Each row was made from one walk, in order. Every step used is in the known rows, and no mark comes twice. Write each row's walk.
In the rows, zero is written as 128.
Known rows:
gabil, geko, fanut, kuzeg: 133	116	93	160	113	124	140	137	103	127	118	87	168	106	141	114	170	113	116	118	146	120	122	119	147	139	158	128	116	118	153	102	118	103	136	142	112	126	142	143	177	134	128	76	142	138	137	106	115	147	131	102	115	147	125
kuzeg, lugur, giso, fanut, geko: 116	80	97	137	116	130	107	87	112	141	135	91	140	114	133	92	176	170	110	121	135	72	146	77	132	130	135	117	123	136	110	97	82	135	133	133	105	124	202	106	112	168	136	102	139	130	76	130	117	162	113	137	100	171	130
lugur, kuzeg, fanut, nupu: 83	98	90	110	105	125	88	125	99	111	126	90	134	103	138	127	195	155	90	132	153	97	98	96	134	123	128	156	126	113	130	94	92	126	137	132	125	156	137	143	148	162	137	79	99	110	87	137	130	110	92	150	71	154	152
geko, gabil: 108	133	129	154	121	149	133	114	126	121	119	114	130	122	114	142	139	110	109	135	130	127	142	129	115	141	155	136	102	138	167	133	124	107	137	129	155	127	103	129	146	114	117	129	107	129	130	115	125	126	108	106	133	138	161
kibut, gabil, geko, fanut, kuzeg: 160	118	117	189	116	140	145	133	85	123	130	103	189	106	148	119	199	127	111	135	163	136	124	124	128	143	134	129	124	133	170	83	96	98	130	149	108	109	161	164	171	134	121	62	134	138	149	90	89	118	106	96	160	144	126
geko, gabil, rofi: 104	119	113	163	130	156	144	141	100	106	116	111	119	120	125	140	152	108	102	123	122	126	136	126	126	131	131	127	117	142	159	120	122	99	142	121	129	132	143	131	147	97	118	110	119	149	119	96	104	109	109	93	114	144	125
lami, kuzeg, fanut, giso: 91	83	95	105	114	131	87	122	141	123	123	85	154	80	132	81	123	119	145	149	142	111	106	107	72	125	132	147	109	146	155	157	149	86	131	146	112	141	107	136	160	161	140	96	127	120	95	141	135	112	109	128	112	141	127
kibut, gabil, geko, fanut, kuzeg, lugur, giso: 137	96	83	203	98	123	116	112	112	98	135	101	149	108	138	115	227	153	112	135	173	110	118	105	101	157	152	116	107	129	165	24	66	124	140	150	100	94	193	177	180	146	154	54	115	136	105	68	77	134	101	106	144	162	156
geko, gabil, kibut: 118	137	122	160	116	132	149	139	105	98	119	111	141	105	128	149	162	103	122	119	127	122	135	140	135	125	164	124	86	132	168	126	117	71	131	124	132	128	134	138	156	120	123	115	104	139	104	89	120	114	96	99	146	145	133
kibut, gabil, geko, fanut, giso, lugur, kuzeg: 118	126	71	167	118	165	165	151	95	104	98	71	168	98	143	135	181	170	77	125	154	120	123	122	181	148	154	128	130	125	174	65	55	87	144	140	56	75	228	171	204	147	97	74	99	126	86	72	102	82	76	90	141	157	126
giso, lugur: 133	139	129	138	113	135	145	143	145	134	133	92	130	125	137	126	136	139	106	109	128	137	145	113	138	134	142	130	137	144	117	123	106	104	133	131	120	115	188	129	128	126	104	133	125	125	103	147	139	113	125	123	119	139	104
geko, fanut, kuzeg, lugur, giso: 113	99	87	145	95	114	91	97	144	94	128	93	145	99	131	105	176	145	114	127	171	106	129	122	71	141	167	134	106	103	145	87	90	126	157	145	114	117	141	134	164	156	148	76	113	131	103	116	89	176	130	116	97	166	173
kuzeg, lugur, giso: 105	103	101	139	117	102	95	104	153	101	139	123	106	115	125	124	152	154	129	136	154	107	122	106	98	140	149	116	107	117	112	71	105	159	145	123	117	116	166	133	132	137	158	111	113	132	83	121	108	154	117	135	126	148	157
lami, kuzeg, fanut, geko, gabil: 110	77	108	136	113	152	105	113	115	160	108	69	177	70	128	100	182	113	110	151	137	107	140	94	75	137	148	138	111	158	173	135	145	84	111	138	162	157	126	101	157	149	130	88	130	104	112	132	103	138	113	91	110	162	157
giso, fanut, kuzeg, lugur: 132	107	90	138	105	113	114	109	114	123	148	86	136	107	144	83	161	122	136	113	138	120	149	85	116	129	127	158	129	143	111	124	97	98	155	143	134	129	160	130	129	164	122	101	128	128	84	171	158	145	111	150	110	141	96
kibut, gabil, geko: 148	121	132	187	141	139	151	141	98	134	145	135	122	134	134	139	177	145	120	131	135	132	117	116	139	139	103	109	131	136	142	67	105	130	119	124	112	111	167	176	137	124	140	94	111	135	134	95	100	95	116	119	166	127	128
lami, kuzeg, lugur, giso, fanut, nupu: 88	61	82	151	116	97	84	105	131	126	146	92	140	123	173	77	175	164	116	100	149	80	117	77	100	131	139	133	106	139	132	128	102	97	160	141	162	131	187	117	138	192	145	86	109	123	44	157	126	147	80	144	85	132	155
gabil, geko, fanut, giso, lugur, kuzeg: 84	122	74	142	111	141	157	145	99	112	91	53	155	87	140	127	156	159	79	105	157	96	115	131	194	143	191	125	127	114	163	77	76	79	152	124	55	92	224	158	208	137	84	89	113	131	74	93	125	118	95	93	102	161	121
kuzeg, fanut: 120	121	107	114	109	131	118	116	123	142	126	88	112	104	122	128	162	119	124	146	137	118	117	116	97	123	120	134	107	138	123	127	132	135	121	137	142	137	116	142	132	134	131	109	127	119	117	138	127	117	119	132	116	139	118
lami, kuzeg, lugur: 123	93	95	146	110	107	88	128	147	139	133	123	133	95	131	95	137	126	129	136	136	136	122	100	69	138	146	131	112	150	141	115	155	86	126	128	163	131	156	134	169	149	142	98	108	120	95	150	118	142	118	120	121	121	128
kibut, gabil: 159	126	143	156	128	144	132	132	116	117	134	147	139	134	126	129	152	142	121	141	135	151	133	129	119	137	101	127	142	138	139	105	117	138	126	138	121	115	141	147	125	135	130	120	128	124	140	101	111	94	114	123	160	124	126
fanut, geko, gabil, rofi: 109	92	122	153	148	163	138	121	70	124	107	99	147	102	108	131	159	111	100	130	126	104	149	105	132	138	120	123	145	148	171	113	105	92	125	125	108	138	149	101	130	105	124	100	143	143	115	108	87	128	129	83	97	163	140
lami, giso, fanut, geko, gabil: 145	109	117	152	122	158	131	90	80	155	100	82	159	124	139	94	156	111	113	126	121	89	170	114	141	118	151	140	123	178	157	125	124	96	143	152	177	153	159	76	104	145	104	126	127	122	110	133	152	156	111	87	119	151	153
lami, giso, fanut, nupu: 136	104	115	129	114	121	116	100	84	130	127	101	147	151	161	87	156	127	130	111	125	90	126	111	150	104	131	149	131	162	114	131	110	97	153	151	169	154	144	103	96	158	131	115	127	129	96	163	181	122	99	132	89	122	149
giso, fanut, geko, gabil: 117	110	118	144	125	166	145	101	83	146	113	83	167	110	128	111	162	118	91	117	114	102	170	101	157	130	145	145	120	142	150	160	107	97	130	134	146	139	150	101	110	140	97	118	145	122	110	130	136	139	103	101	127	158	139
kuzeg, lugur, giso, fanut, nupu: 94	78	93	143	96	108	90	89	111	110	150	93	113	130	148	92	185	163	108	108	152	81	126	87	143	131	145	137	122	118	104	99	72	126	170	137	140	130	162	117	108	167	148	94	116	134	53	146	137	128	98	159	84	148	156
lami, kuzeg: 123	112	119	139	135	122	120	134	145	148	125	124	143	115	146	107	121	133	125	125	123	129	115	112	89	125	139	133	109	145	146	150	160	95	112	130	150	129	143	124	155	145	134	113	130	115	121	138	115	135	112	117	134	119	128

Which walk is each row?
93	127	79	109	101	147	137	128	124	103	86	69	180	93	142	129	131	157	91	103	155	112	135	149	162	141	188	151	123	103	155	125	89	88	156	140	59	98	195	136	191	152	81	114	121	124	83	102	129	120	94	93	92	161	132 -> geko, fanut, giso, lugur, kuzeg
89	106	92	126	88	118	110	137	111	112	127	56	137	94	148	134	203	169	70	119	166	111	117	79	136	125	146	151	134	128	114	94	75	102	143	130	112	122	198	133	152	167	124	87	95	108	67	156	141	93	93	151	62	164	135 -> giso, lugur, kuzeg, fanut, nupu
105	62	79	154	128	136	105	89	130	151	128	90	158	101	162	66	162	165	122	113	143	79	131	71	100	133	142	116	115	144	121	117	112	103	125	137	150	133	213	106	127	186	145	95	128	121	58	142	114	168	109	127	100	157	136 -> lami, kuzeg, lugur, giso, fanut, geko
96	79	97	164	116	152	113	79	104	126	117	76	143	107	126	106	184	148	101	128	136	78	165	79	128	146	159	130	114	136	143	101	81	123	146	124	148	128	181	105	124	162	123	110	117	128	73	121	111	158	105	100	120	173	163 -> kuzeg, lugur, giso, fanut, geko, gabil
107	88	69	175	100	109	105	109	121	104	133	86	142	92	135	113	194	140	107	119	174	91	116	108	103	150	170	108	100	116	146	35	82	118	143	139	105	113	179	159	178	143	153	56	121	138	92	104	99	167	123	124	106	170	164 -> gabil, geko, fanut, kuzeg, lugur, giso
105	109	102	106	89	142	121	128	133	120	119	47	135	90	125	109	145	131	139	134	142	109	135	96	121	137	144	143	127	142	126	138	97	107	146	149	78	119	170	121	125	151	101	115	138	132	87	152	152	100	111	130	104	163	108 -> kuzeg, fanut, giso, lugur
102	122	87	132	89	145	133	140	139	126	114	54	124	88	136	134	187	158	78	127	149	122	118	103	122	132	138	130	125	141	125	113	98	120	130	129	116	124	225	153	158	157	114	106	98	108	73	134	129	109	93	140	101	159	94 -> giso, lugur, kuzeg, fanut
149	107	121	188	110	126	131	142	58	122	124	114	199	136	141	133	215	145	92	128	160	120	114	118	157	139	139	133	118	133	171	74	89	90	136	136	115	107	138	174	172	125	132	65	128	140	135	92	91	97	107	103	136	138	174 -> kibut, gabil, geko, fanut, nupu
121	111	140	148	131	155	126	113	105	128	112	110	151	109	112	133	150	120	104	148	124	105	162	108	149	137	156	135	124	139	166	120	104	113	121	125	128	127	124	95	126	129	127	119	137	123	128	110	107	139	132	84	132	154	174 -> fanut, geko, gabil
153	133	107	182	113	144	158	140	86	146	114	112	168	126	136	138	202	132	112	135	141	138	123	140	153	140	136	118	108	144	175	79	114	101	119	133	132	95	164	188	179	116	118	82	122	136	141	69	86	103	107	95	155	134	136 -> kibut, gabil, geko, fanut
131	113	148	156	124	144	140	131	68	105	105	103	181	90	124	135	164	121	123	124	128	106	152	109	141	122	146	118	111	134	167	109	100	69	112	125	114	134	146	110	141	137	124	103	121	136	111	94	104	141	118	90	136	162	141 -> fanut, geko, gabil, kibut
93	103	98	140	95	181	131	124	109	137	99	33	139	70	125	143	200	156	54	132	150	106	146	82	128	141	161	142	133	139	151	104	76	104	126	135	122	124	212	113	154	147	104	86	100	100	83	123	116	123	103	103	102	196	135 -> giso, lugur, kuzeg, fanut, geko, gabil
86	64	70	171	130	162	120	91	91	120	119	78	120	103	126	100	193	137	89	117	131	76	158	82	121	141	134	113	117	157	131	88	66	107	150	125	119	129	208	106	130	139	136	89	118	147	57	109	91	150	89	107	81	179	135 -> kuzeg, lugur, giso, fanut, geko, gabil, rofi
108	119	103	95	115	133	123	114	109	113	96	100	193	111	134	113	113	123	127	134	142	124	129	165	152	136	159	148	123	116	170	142	120	94	145	140	88	106	93	126	160	128	110	118	144	140	121	105	122	137	122	101	120	138	143 -> geko, fanut, giso
123	102	118	141	97	145	131	124	69	115	101	62	172	72	119	122	210	110	119	147	143	94	153	91	110	119	148	124	86	138	170	111	113	56	105	133	116	136	141	118	147	139	131	83	120	132	105	103	106	126	115	90	119	174	131 -> kuzeg, fanut, geko, gabil, kibut
154	108	111	125	131	146	130	88	88	159	117	93	155	132	142	76	139	126	132	124	120	94	147	109	140	96	119	127	135	171	111	116	117	114	125	153	157	152	177	76	87	156	116	122	139	125	117	144	167	151	124	104	108	137	120 -> lami, giso, fanut, geko
102	104	102	89	107	137	100	114	122	116	124	77	133	87	115	103	132	122	147	152	141	113	116	109	109	128	121	145	122	125	140	142	118	122	141	140	90	151	99	122	127	144	131	107	128	133	102	130	143	106	121	141	112	146	125 -> kuzeg, fanut, giso
133	117	102	161	123	153	144	129	76	110	112	102	188	110	128	128	161	136	118	140	147	118	115	135	169	149	137	125	113	131	179	82	93	95	136	138	72	93	141	165	167	132	116	86	134	145	130	72	95	104	105	89	162	136	138 -> kibut, gabil, geko, fanut, giso
101	93	117	114	96	104	85	125	109	122	136	93	144	117	133	115	183	135	121	145	149	110	113	99	112	129	124	154	137	130	131	118	108	119	137	135	122	150	107	125	125	154	138	95	125	121	102	164	147	112	122	146	82	148	155 -> kuzeg, fanut, nupu
108	102	78	155	114	122	117	94	129	125	136	89	106	126	142	103	172	150	109	119	142	96	126	108	121	131	136	123	106	133	108	100	95	144	156	136	142	124	194	147	121	162	130	117	112	126	67	134	131	142	92	142	103	151	126 -> kuzeg, lugur, giso, fanut
105	101	106	164	129	152	164	105	74	105	113	68	162	105	137	122	192	142	98	102	128	71	148	111	161	120	156	99	99	126	150	125	81	91	128	129	110	128	202	109	127	161	114	101	125	141	74	76	110	148	82	106	139	171	143 -> lugur, giso, fanut, geko, gabil, kibut
138	125	117	125	105	123	117	121	120	116	114	99	185	107	136	107	150	115	126	125	148	131	131	145	110	132	156	149	120	116	147	131	121	102	138	150	108	138	118	129	160	143	121	98	143	124	139	120	116	154	126	102	98	149	132 -> geko, fanut, kuzeg
141	103	113	129	103	103	81	116	131	105	142	115	126	102	120	103	139	129	136	138	152	129	138	90	86	141	135	152	132	129	126	101	96	111	147	139	124	135	136	123	134	152	139	98	115	125	100	165	129	150	128	136	118	146	118 -> fanut, kuzeg, lugur
102	125	73	116	109	134	117	124	121	130	115	91	108	89	134	129	177	144	90	143	138	119	95	130	102	125	125	133	116	119	132	88	108	137	122	132	118	139	169	151	155	151	131	100	86	108	97	109	122	110	101	139	95	152	120 -> lugur, kuzeg, fanut
109	135	99	136	118	142	146	149	137	127	118	90	108	108	143	139	138	163	77	102	146	130	129	119	156	128	150	126	129	118	117	104	95	124	133	123	99	117	226	140	155	146	105	119	100	114	85	128	131	118	104	120	109	148	110 -> giso, lugur, kuzeg
103	111	96	149	132	139	148	102	133	127	126	95	125	139	147	110	148	150	106	92	122	95	118	128	152	123	131	117	115	125	109	130	101	157	145	138	125	132	177	132	110	161	124	130	127	133	94	123	135	139	91	156	127	139	135 -> lugur, giso, fanut
104	97	99	152	121	134	142	91	130	107	147	93	136	120	151	85	143	143	119	95	130	92	121	110	137	128	121	124	131	115	100	131	82	139	154	144	115	145	173	118	106	182	132	112	134	127	99	143	133	150	94	159	111	149	126 -> lugur, giso, fanut, kuzeg
127	134	97	155	120	130	152	134	99	150	114	93	146	117	138	128	166	124	104	119	133	111	109	139	162	137	169	116	102	137	155	100	126	111	120	124	122	113	150	163	176	113	114	94	135	138	135	87	109	142	128	90	113	141	132 -> gabil, geko, fanut
83	71	82	158	130	159	117	130	87	145	103	58	159	77	122	102	187	105	106	141	127	108	125	84	75	126	129	128	113	176	169	139	140	59	112	135	139	156	157	117	155	135	132	59	140	123	92	103	77	119	115	80	83	166	135 -> lami, kuzeg, fanut, geko, gabil, rofi
92	103	90	129	117	162	113	114	96	133	97	67	140	69	120	135	190	138	70	151	146	97	135	101	112	139	149	152	127	121	159	102	99	117	116	124	133	135	156	121	156	148	127	85	97	105	104	102	107	131	110	108	103	175	162 -> lugur, kuzeg, fanut, geko, gabil
